Each row was made from one walk, in order. Every step used is in the known rows, and no mark comes twice. Write each row's walk.
Known rows:
revela/gupafol/pokot/fogud: [ -3  -1   8 -36 -15   3 -13  11  15   5  23 -13   9  15  -7  -5   4  13
  41  -1  -3  -3 -10   5  -9   1  -6  -1  -4  -4  11   5   9  -4  -2  -3
 -26  14  -5   1 -16]
pogi/rodep: [  8   3  20  -6  11   1 -18   9  10   9  26 -11  16  15   7  -5  -1   3
   8   5  -6  -8  13  -1   0  -1   0  11 -19   0  -8   4 -13  13   7   0
   1   3   0   0 -11]
revela/gupafol: [  8   1  12 -15   1  -3 -15   8  20   6  14 -14  10  17  -2   1   1   3
  10   5  -3  -8   2   1 -11   2  -6   6 -13  -5  11   4   0  11   0   2
  -4  14  -3   3  -9]
voduk/gakoz/suteze/koni/pode/penik: [  9  -1  11 -18  -3   4 -11   0  20  -2  24 -16   6  -5   7  22  11  19
  10   4  -1   0   7  11   4  -8   0  25 -16  -1  -4   0  -2  31  -7  -3
  -3  -5 -10   2  -4]
voduk/dopul/melira/labu/suta/rodep: [ 15   2  17   3 -12   8 -21  12   8   8  12 -12 -13  -4  24   9   2  -2
  -9  -8  -3 -10  -4  -1  19  14   5  10 -13  -7  15   4  16  30  -1  -1
  -2  16 -15   0 -17]
dopul/melira/labu/suta/rodep/pogi/mesuf/fogud: [  3   6  10   7  -4  -1 -20  12   7  15  19 -10  10  -3   4   9   4  -1
 -12  -7  -7  -6  -4  11   3   8   2  12 -13 -12 -17   3  12  15  13   0
  -4  19   6   0 -18]
revela/gupafol/pokot: [  1  -2   9 -26  -2   2 -16   8  16   3  17 -11   9  19   2  -9   4  13
  36   1  -3 -10  -3   4 -12   3  -8  -3  -3  -3   4   6   4  11   1   2
 -15  19  -4   1 -12]
suteze/gakoz: [  5   1  17  -7  -2  15 -15   4  11   6  22   7  12  13   0  -6   0  -6
   4  -5  -5  -6   0   9  -5   4   0  11 -16   0  15   2   9  23  -4   1
   3   6  -6  -4  -7]
suta/rodep/pogi/mesuf/fogud: [  2   7  10 -13   1  -9 -21   9   2  10  27  -4  32   5   2  -8  -1  -1
  -5  -1  -5  -3  -4   9  -6   2   2  14 -19 -10 -18   3   9  14  22   0
  -8  16  10   2 -15]
mesuf/pogi/rodep/suta/labu/melira/dopul/voduk: [ 10   9  16 -12 -11   9 -23   9  12 -18  13 -23  -3  37  19  23  -5 -15
 -22   9   6   2 -13   5  10 -15  -2   5 -13   1   3  13  -7   2   5  -2
   4  -3  16  -1 -14]
pogi/rodep/suta: [ 13   2  18  -7  11   7 -21   8   8  11  24  -9   7  11  10  12  -5  -5
   5   0  -3  -4  13   3   8  -5  -4   7 -20  -2  -3   6 -10  14  10   4
  -2   3  -4   6 -12]
gakoz/voduk/dopul/melira/labu/suta/rodep: [ 16   0  12   5 -13  10 -23  11   6  -3  10 -14 -16  -2  23  18   0  -5
 -11  -4  -3 -11  -9   1  21  -2   7  11  -9  -8  23   2  17  29  -1   1
   5  17 -15  -4 -16]
suteze/gakoz/voduk/dopul/melira/labu/suta: [ 10  -1  13   8 -13  23 -19   8  18  -1  12  -5 -17   7  16  20   3 -14
   4  -9  -4 -10  -8  15  13  -2   3   9  -6  -3  30   3  13  27 -13   4
   3  13 -19 -12 -11]
pode/penik: [  9   4  17 -22   4   3 -15   6  17   0  18 -10  12  23  15  16   3   9
  -1   7  -2  -8  -1   6  -3  -5   3  13 -25  -3   0  12   6  15   6  -2
   1   0 -19   2  -5]
rebis/penik/pode/koni/suteze/gakoz/voduk/dopul: [ 18   7   9 -20  -2  10  -8   4  14 -18  21  -2   3  15  11  32   9 -11
  17   0  -3  -8  -7  17   8 -29   3  14 -11   1  23   1  20  24 -10   8
 -10   6 -19 -21  -5]
penik/pode/koni: [ 13   7  15  -3   0   3 -14   6  13   4  21  -4  11  19   9  23  10   7
  -2   7  -5 -11  13  11   0 -16   1  14 -17  -1   3  11  18   7  -8   5
   0   2 -10  -3  -4]
voduk/dopul/melira/labu/suta/rodep/pogi: [ 12   3  15  12  -9   4 -22   9   7  18  14 -17   8   4  24  -4   2  -7
 -14  -4  -1 -10  -2   2   6   8   2   6  -9  -8  17   3  14  26   3  -6
 -13  11  -9   2 -21]
labu/suta: [ 10   1  20 -14   0  13 -21  12  15   4  16  -7  -1  11  16  -5  -2  -1
  -1   3  -4  -9   0   4  -2   5   4   7 -25  -6  14   6   6  23   5   4
   6   9  -5 -11  -9]
voduk/gakoz/suteze/koni: [  2  -5   9  -5  -3   9 -15   1  16   5  27 -11   4  -4  11   9   6   9
   8   7  -4  -1   2  15  -1  -3   0  17 -11   1  21  -4  12  42  -9   2
  -3   3  -5 -13  -7]
pode/koni/suteze: [  7   4  10 -18  12   5 -15   8  10   6  17 -10   3   6   4  19  16   1
   9   3  -5  -8   3   5   2 -21   2   3 -23  -7  19   8   0  14 -10   2
   2   9 -12  -7  -6]
melira/labu/suta/rodep/pogi/mesuf: [  7   4  12  12   4  -3 -22  11   9  13  14 -14  17   8  13  -6   7  -8
  -5  -2  -4 -11  -6   7   0   5   3  10 -13 -14 -11  -1   5  11  11  -3
 -14   9  12  -9 -21]
pode/penik/rebis: [ 10   0  19 -20   4   6 -19   6  17 -11  19  -7  16  18  14  31   3   2
 -12   7  -3 -10  -3  15  -1  -5   4  17 -19   0   9  13  12   0   3   1
  17   4 -16  -1  -5]
gakoz/voduk/dopul: [ 11   1  15 -23  -3   1 -23   5  16  -9  19  -7   8  23  24   2  -4  -8
   9   3  -1  -8  -8  10   3 -13   4   8 -16   0  30   6   6  24   3   4
  -2  12 -17  -4  -9]
labu/melira/dopul: [  2   5  14 -26 -10  -1 -19   6  14  -1  17 -11   1  39  24   9  -1   1
 -20   1   5  -3  -8   5  -8   4   0   6 -13   6   9  11  -3   3  -2   3
  -7   6   6 -15 -10]
koni/suteze: [  9   2  14 -28  13   2 -16  10  12   3  14 -10   6   3   4   0  10   0
   6   2  -5  -6  -1   4  -4  -2   3   4 -25  -6  21   4  -1  20  -1   2
  -1  12  -7  -4  -9]
rodep/suta/labu/melira: [  9   7  13 -25  -9  13 -20  11  16  -2  18 -10  -7   2  22   9  -6   0
  -8  -5  -1   2  -4   6  -3  -7   0   7 -11  -2  12   7   2  22  10   1
   2   0  -1   4 -13]
pogi/rodep/suta/labu/melira/dopul/voduk/gakoz: [ 13   7  15 -36 -22  18 -14   7  19 -17  18 -30  -8  28  28  18   0  -9
   3  -5   3   0 -13   8   7  -9  -2   2  -8   3   7   6  -2  20   4   0
  14  -4  13 -11 -16]
suta/rodep: [ 11   2  17  -8  -1   1 -21  10   0   5  18  -6  11   5  10  -6  -3   5
 -12   2  -3  -8   0  -5   5   5   5  12 -20  -6   6   2  11  23   9  -2
   2  11  -3   7 -13]
suta/labu: [ 10   7  15  -3  -3   9 -21  13  24   5  17  -8  12   4  13  -7   1   2
  -2  -1  -4  -8   2   3  -5  -5   3   9 -19  -3  10   3   5  25   8  -1
   5   3  -2  14 -13]
rodep/suta/labu/melira/dopul/voduk/gakoz/suteze: [ 10  -1   8 -30 -22  18 -12   7  25  -9   9 -26 -17   9  27  34   5 -13
   0   2   6   6 -25  16   5 -12  -1   7  -7   3  30   3   7  33  -2   3
  14   3  10 -11 -13]
suteze/koni/pode: [  6   3  15   2   5   0 -25   2  14  -1  27   0  13  -2  -1  -4   6  15
   0  -1  -4  -3  19   7  -2   3   0  15 -20   1  -5   0 -11  21  -5  -2
  -4   3   6  14  -4]
rodep/pogi/mesuf/fogud/pokot: [ -4   6   9 -14   0  -8 -18   5   4  12  33  -7  27  -6  -2 -11   3  -8
  13   2  -6 -11   0  16 -10   2   0   4 -17  -6 -11   8  -3   9  17   0
   3  13   3   0 -12]
melira/labu/suta/rodep/pogi/mesuf/fogud: [  4   4   5   4  -3  -3 -22  13   7   8  21  -6  18  -4   7   0   3  -6
  -5  -4  -4  -8  -6   9   2   7   3  13 -14 -14 -15   3  10  12  20   1
  -4  19  11  -5 -18]
rodep/pogi: [  3   3  15   0   7  -1 -21   6  14  15  20 -11  31  23  12 -17   1  -3
  -9   7  -2  -9   4   7 -16   0   0   5 -17  -2  12   5   2  13   8  -3
 -10   5   2   5 -12]
melira/dopul/voduk/gakoz: [  8   3  18 -29 -14  12 -14   4  23 -13  12 -23   4  42  22   7   5  -6
  -1   1   0  -7 -17  13   0   4   2   1 -17   4  20   8  10  19  -3   2
  16   8   8  -9 -10]
suteze/gakoz/voduk/dopul: [ 10   0  14 -19  -9  10 -20   2  13  -9  22   4   9  20  15   1  -4 -15
  15  -4  -2  -7 -10  13   3 -13   3  11 -13   1  34   3  10  29  -3   4
  -1  11 -17 -10  -8]
suteze/koni/pode/penik: [ 10   5  15  -9   4   0 -20   0  16  -6  27  -5  14   5   4  16   7  20
   1   2  -2  -3  14   7   0  -5   1  20 -24  -2 -15   5  -7  17  -2  -6
  -4  -5 -10  11  -2]
mesuf/fogud/pokot: [  0   2   9 -18  -6   1 -18   7   3   5  34  -3  11 -14   1  -4  -2  -3
   9   3  -5 -12   4   8  -2   7   1   4 -19  -3   6  11   2  16  12   2
  20  16  -9   8  -7]
koni/pode/penik: [ 11   5  18 -21   5  -1 -15   6  19   0  17 -11  13  13   6  13   6  14
   2   2  -2  -6   7   4  -1  -2   2  18 -24  -2 -13   8  -9  10   4  -4
   0  -1 -10  16  -4]
gupafol/pokot: [  0   0  14 -21   1   8 -20   8  12   4  21  -4  11  19  13 -14   4  13
  26   1  -5 -10  -3   7  -7   5  -1  -1 -10   1   4   8   7  15   5   2
 -10  15  -5   2 -11]

Which walk is each row?
[ 10  -4  13 -17  -2   7 -15   0  21 -11  24 -15  10  -7   6  37  11  11
   0   5  -2  -2   3  21   5  -9   2  27 -10   2   9   2   6  15  -8   0
  13  -1  -7  -3  -3]
voduk/gakoz/suteze/koni/pode/penik/rebis
[ 15   8  15 -18  -7  13 -10   2   9  -1  19  -3  -6  12   3  36  13  -5
   7  -6  -7  -6   0  18   9 -30   1  12 -10   1  31   5  21  26 -24   6
  -6   8 -27 -14  -5]
penik/pode/koni/suteze/gakoz/voduk/dopul/melira
[ 14   3   6  -7   4  17  -7   7  10 -19  18  -2   3  12  -6  39  12  -6
   2   4  -5  -9  -5  14   3 -33   3  16 -11  -2  14  -3  19  15 -10   9
   1   6  -8 -18  -2]
rebis/penik/pode/koni/suteze/gakoz/voduk
[  7  -3  13  -9  -4   9 -17   1  19  -9  20 -13   2  -9   2  11  11   6
  15   4  -4   3   2  15   3  -2   0  17 -14   2  11  -5  -5  37 -10  -2
  11   5  11   5  -4]
dopul/voduk/gakoz/suteze/koni/pode
[  6   4  16   9  -2   2 -19   6  25  13  12 -13  -4  12  22  17   8   0
   0  -7  -5  -9   0  13   8  14   0   5  -7   3  18  11   7  19 -10   1
  -7  14 -20  12 -13]
voduk/dopul/melira/labu
[  8   5  18  -5   4  -2 -21  10   3  14  17 -11  22  14  10 -16   1  -6
  -5   0  -5  -8  -5   5  -5  -1   4  11 -21 -12 -11  -2   5  17  15  -2
 -15   7  11 -13 -18]
labu/suta/rodep/pogi/mesuf
[  3   2  15  19   4   5 -18   8  22  13  10 -14  -4  10  10  22  10   5
 -11  -4  -8 -10   3  11   3  12   1   6  -6   1   9   8   6  12  -9   1
   3  13 -11  15 -12]
dopul/melira/labu
[ 11   1  17  -9   4   3 -24   1  17 -16  26  -2  17   3   4  31   7  11
 -10   4  -3  -5  10  16   2  -5   2  23 -18   1  -2   7   1   1  -4  -1
  12   0  -7   7  -2]
suteze/koni/pode/penik/rebis
[  6   8  13 -22 -17   9 -22   9  20 -20  11 -13  -2  32  25  17   3  -9
 -12   3   4   0 -20   8  -5  -5   2   1 -15   4  14   9  -1  11   1  -3
  16   4  15  -5 -10]
suta/labu/melira/dopul/voduk
[ 12   0  16  13  -7  11 -20  14   6   9  10 -13 -13  -5  13  14   3   3
 -20  -4  -5 -11  -1  -3  15  13   5  11 -12  -9   8   2  14  24  -1  -1
   7  15  -7   3 -16]
dopul/melira/labu/suta/rodep
[  6   5  16  15   3   0 -20  10   9  20  11 -16  10   9   9   4   8  -3
 -12  -6  -7  -9  -4   9   1   6   2  10 -11 -11 -13  -1   7  13   5  -3
 -14  10   8  -5 -20]
dopul/melira/labu/suta/rodep/pogi/mesuf
[ 10   8  11 -21 -16   8 -23   9  19  -1  16 -12  -5  24  27  20  -2  -4
 -23  -6   8   0  -8   7  -3  -6  -2   4 -12   2  10  10  -1   8   3   3
  -4   0   7  -2 -14]
rodep/suta/labu/melira/dopul
[  6   9  12 -20 -17   2 -21  10  20  -4  17 -13   2  27  24   7   1   1
 -20  -2   6  -3  -8   4  -8  -2   1   6 -12   4   8   8  -2   8   0   0
  -3   1   8  -7 -13]
suta/labu/melira/dopul
[  9  -1  11  -5   5  -1 -17   2  18   0  24  -6   9  -7   2  27  10  16
   4   8   0   1   9   9   2 -10   1  25 -22  -2  -8   2  -9  23  -5  -5
  -4  -4 -10   8  -2]
gakoz/suteze/koni/pode/penik
[ 10   3  17 -26  -3  13 -15   3  11   0  16  -5  -6  10   6  16   6  -8
   9  -9  -7  -3  -9  14   4 -16   2   7 -12   1  37   2   8  33 -15   3
  -5  14 -23  -8  -8]
koni/suteze/gakoz/voduk/dopul/melira
[  5   6  12 -14  -3  -2 -21  12   2   9  26  -4  22   0   4 -10  -3  -3
  -5  -1  -5  -4  -6   7  -4   2   3  13 -23 -13 -15   2  11  18  24   1
  -5  16  10  -9 -15]
labu/suta/rodep/pogi/mesuf/fogud
[ 13   9  15   3   5   4  -9   8  19  -2  20  -9  12  25  11  33   9  10
  -5   9  -6 -11   8  12  -1 -12   1  14 -16   3 -11   8  21   8  -2   7
  -7   0  -7  -2  -4]
rebis/penik/pode/koni
[ 12  -1  10  -4  -7  22 -16   9  17  -4   9  -8 -22  -4  10  23  10 -16
   9 -11  -5  -9 -10  13  14  -7   3   6  -9  -7  39   1  10  29 -16   4
   2  16 -20 -18 -11]
koni/suteze/gakoz/voduk/dopul/melira/labu/suta
[  7   2  12   9  -2   4 -21   6  23   0  11 -15  -6  15  21  26   6  -4
  -3  -4  -5 -11  -5  15  10  -2   2   7  -3   2  23   8   8  18 -10   2
  -1  16 -20   9 -12]
gakoz/voduk/dopul/melira/labu
[  7   1  13 -22   4  14 -12   6   7   4  19   4   6   1  -7  -2  10  -9
  12  -6  -5  -5  -3   6  -4  -2   2   8 -19  -5  25  -1   4  25  -8   1
   1   9  -7 -11  -7]
koni/suteze/gakoz
[  1   7  18  -5  12  -7 -20   6  15  16  18 -11  32  27   8 -12   5  -4
   4   1  -7  -7  -3  15 -16  -2   0   8 -18  -5 -10   3  -2   9  10   0
 -18   5  10  -5 -14]
rodep/pogi/mesuf
[  8   7  25 -17  -3   3 -18   5  19  15  17 -10   2  21  20   4   2   4
   1  -6  -7  -4   0  10   0   6   0   5 -16   6  18  10   9  29  -6   2
  -9  10 -21   7 -10]
voduk/dopul/melira
[ 12   6  11 -14   0  13  -7   5   6   2  22   5   5   2  -9  19  17  -6
  13  -3  -5  -8   7  12   1 -18   1  13 -17  -5  19   3  16  16 -18   4
  -1   4 -11 -17  -4]
penik/pode/koni/suteze/gakoz
[ 12   7  15 -19 -13  12 -23   9  15 -16  16 -16  -6  27  23  27  -1 -13
  -8   1   6   2 -12   5   4 -11  -2   1 -15   3   3   9 -12   8   6  -2
  14  -1  16  -3 -13]
pogi/rodep/suta/labu/melira/dopul/voduk
[ 15   6  14  -4  -2  14 -23  12  22   6  17  -7   4  -2  15  11  -2  -4
  -4  -4  -2  -4   2   7   2  -9   0   7 -20  -6  12   5   6  26  11   1
   3   2  -4  19 -13]
rodep/suta/labu
[  1  -3   7 -21 -16  10 -16  -1  14 -15  21 -16  -8  16  21  26   8   1
  -2   9   3   5 -15  18  -1  -6  -1  11  -8   6  25   1   8  33 -13   0
   6   2   9 -27  -6]
labu/melira/dopul/voduk/gakoz/suteze/koni
[ 11   2   8 -24  -4  13 -17   2   9  -9  21   1   2  12  10  19   7 -16
  23  -5  -1  -7  -9  13   9 -33   2   8 -15  -3  40   3   7  26 -13   4
  -1  10 -23 -18  -5]
pode/koni/suteze/gakoz/voduk/dopul
[ 10  -5  13  -4   4   3 -21   2  18  -9  24  -4  13  -8   2  43  10   9
  -6  10   0  -2   6  18   3 -10   2  27 -16   1   4   3  -1   9  -7   0
  11   1  -7   4  -1]
gakoz/suteze/koni/pode/penik/rebis
[  7  -2  11  -5 -10   6 -19   0  22  -9  19 -15   1   6   5  20  12   3
   4   3   3   2  -2  15   4  -2  -1  15 -16   5   8  -3  -7  27 -15  -1
   6   4  18   0  -5]
melira/dopul/voduk/gakoz/suteze/koni/pode
[  6   4  22   4  12  -5 -20  10   7   6  23 -19  21  27   3 -10  -6   0
 -10  15  -4  -8  11  -2   9  -5   0  15 -15  -3  -7   9  -8   7   6   1
 -12   1  -2   3 -12]
mesuf/pogi/rodep
[  6  -3  12  -4  -2   4 -17   1  19   4  25 -13   5 -14   1   4   9  13
  10   1  -4   1  11  11   2   1  -1  20 -12   2   6  -6  -6  36 -10   1
  -2   3   5   5  -6]
voduk/gakoz/suteze/koni/pode
[ 18   5   9 -25  -7  10 -13   2   8 -12  22   2   3  11   7  23  10 -14
  18  -4  -2  -9  -3  16   9 -32   3  13 -13  -3  35   4  18  22 -15   6
  -4   8 -22 -21  -5]
penik/pode/koni/suteze/gakoz/voduk/dopul
[ 11   8  13 -17 -12   5 -22   9  16   1  22 -17  -2  22  24  18  -3  -4
 -17  -5   7  -1   0   2   2  -9  -3   6 -11   3  -3   8 -14   5   5   2
  -5  -4  10  -6 -17]
pogi/rodep/suta/labu/melira/dopul
[ 10   3  18   3  -7  12 -20  10  23  11  11 -13 -15   7  25  12   5  -4
   2  -7  -5  -9  -2  10   9  13   2   5 -13  -2  21   9   9  25  -7   2
  -2  13 -18  -4 -14]
voduk/dopul/melira/labu/suta
[  6  -3  11   8   6   0 -23   3  16   7  24  -2   8 -15  -4   9   9  11
   4   5  -2   2  14  10   0  -2  -1  21 -17   1   3  -4 -12  28  -8  -1
  -4   5   6  11  -4]
gakoz/suteze/koni/pode
[  4  -5  10  -8  -4  14 -16   1  16 -10  22 -12   1   0  11  16   8   2
  13  10  -4   1  -7  18   2  -6   1  14 -14   1  25  -2  13  44  -8  -1
  12   4   0 -12  -5]
dopul/voduk/gakoz/suteze/koni
[  8   3  20 -12  -9  13 -17   2  13   3  19  -2  -1  21  11  13  -2  -7
   4  -8  -7  -4  -6  15   3 -11   1  10 -10   5  28   4  12  31 -12   3
  -4  11 -22  -2  -7]
suteze/gakoz/voduk/dopul/melira
[  9   4  20 -16  -4   5 -21   4  17   2  16 -12  -1  24  19  15  -2   0
  -2  -1  -6  -6  -5  13   3 -10   3   7 -13   5  25   7   9  27  -6   4
  -4  12 -22   4  -9]
gakoz/voduk/dopul/melira
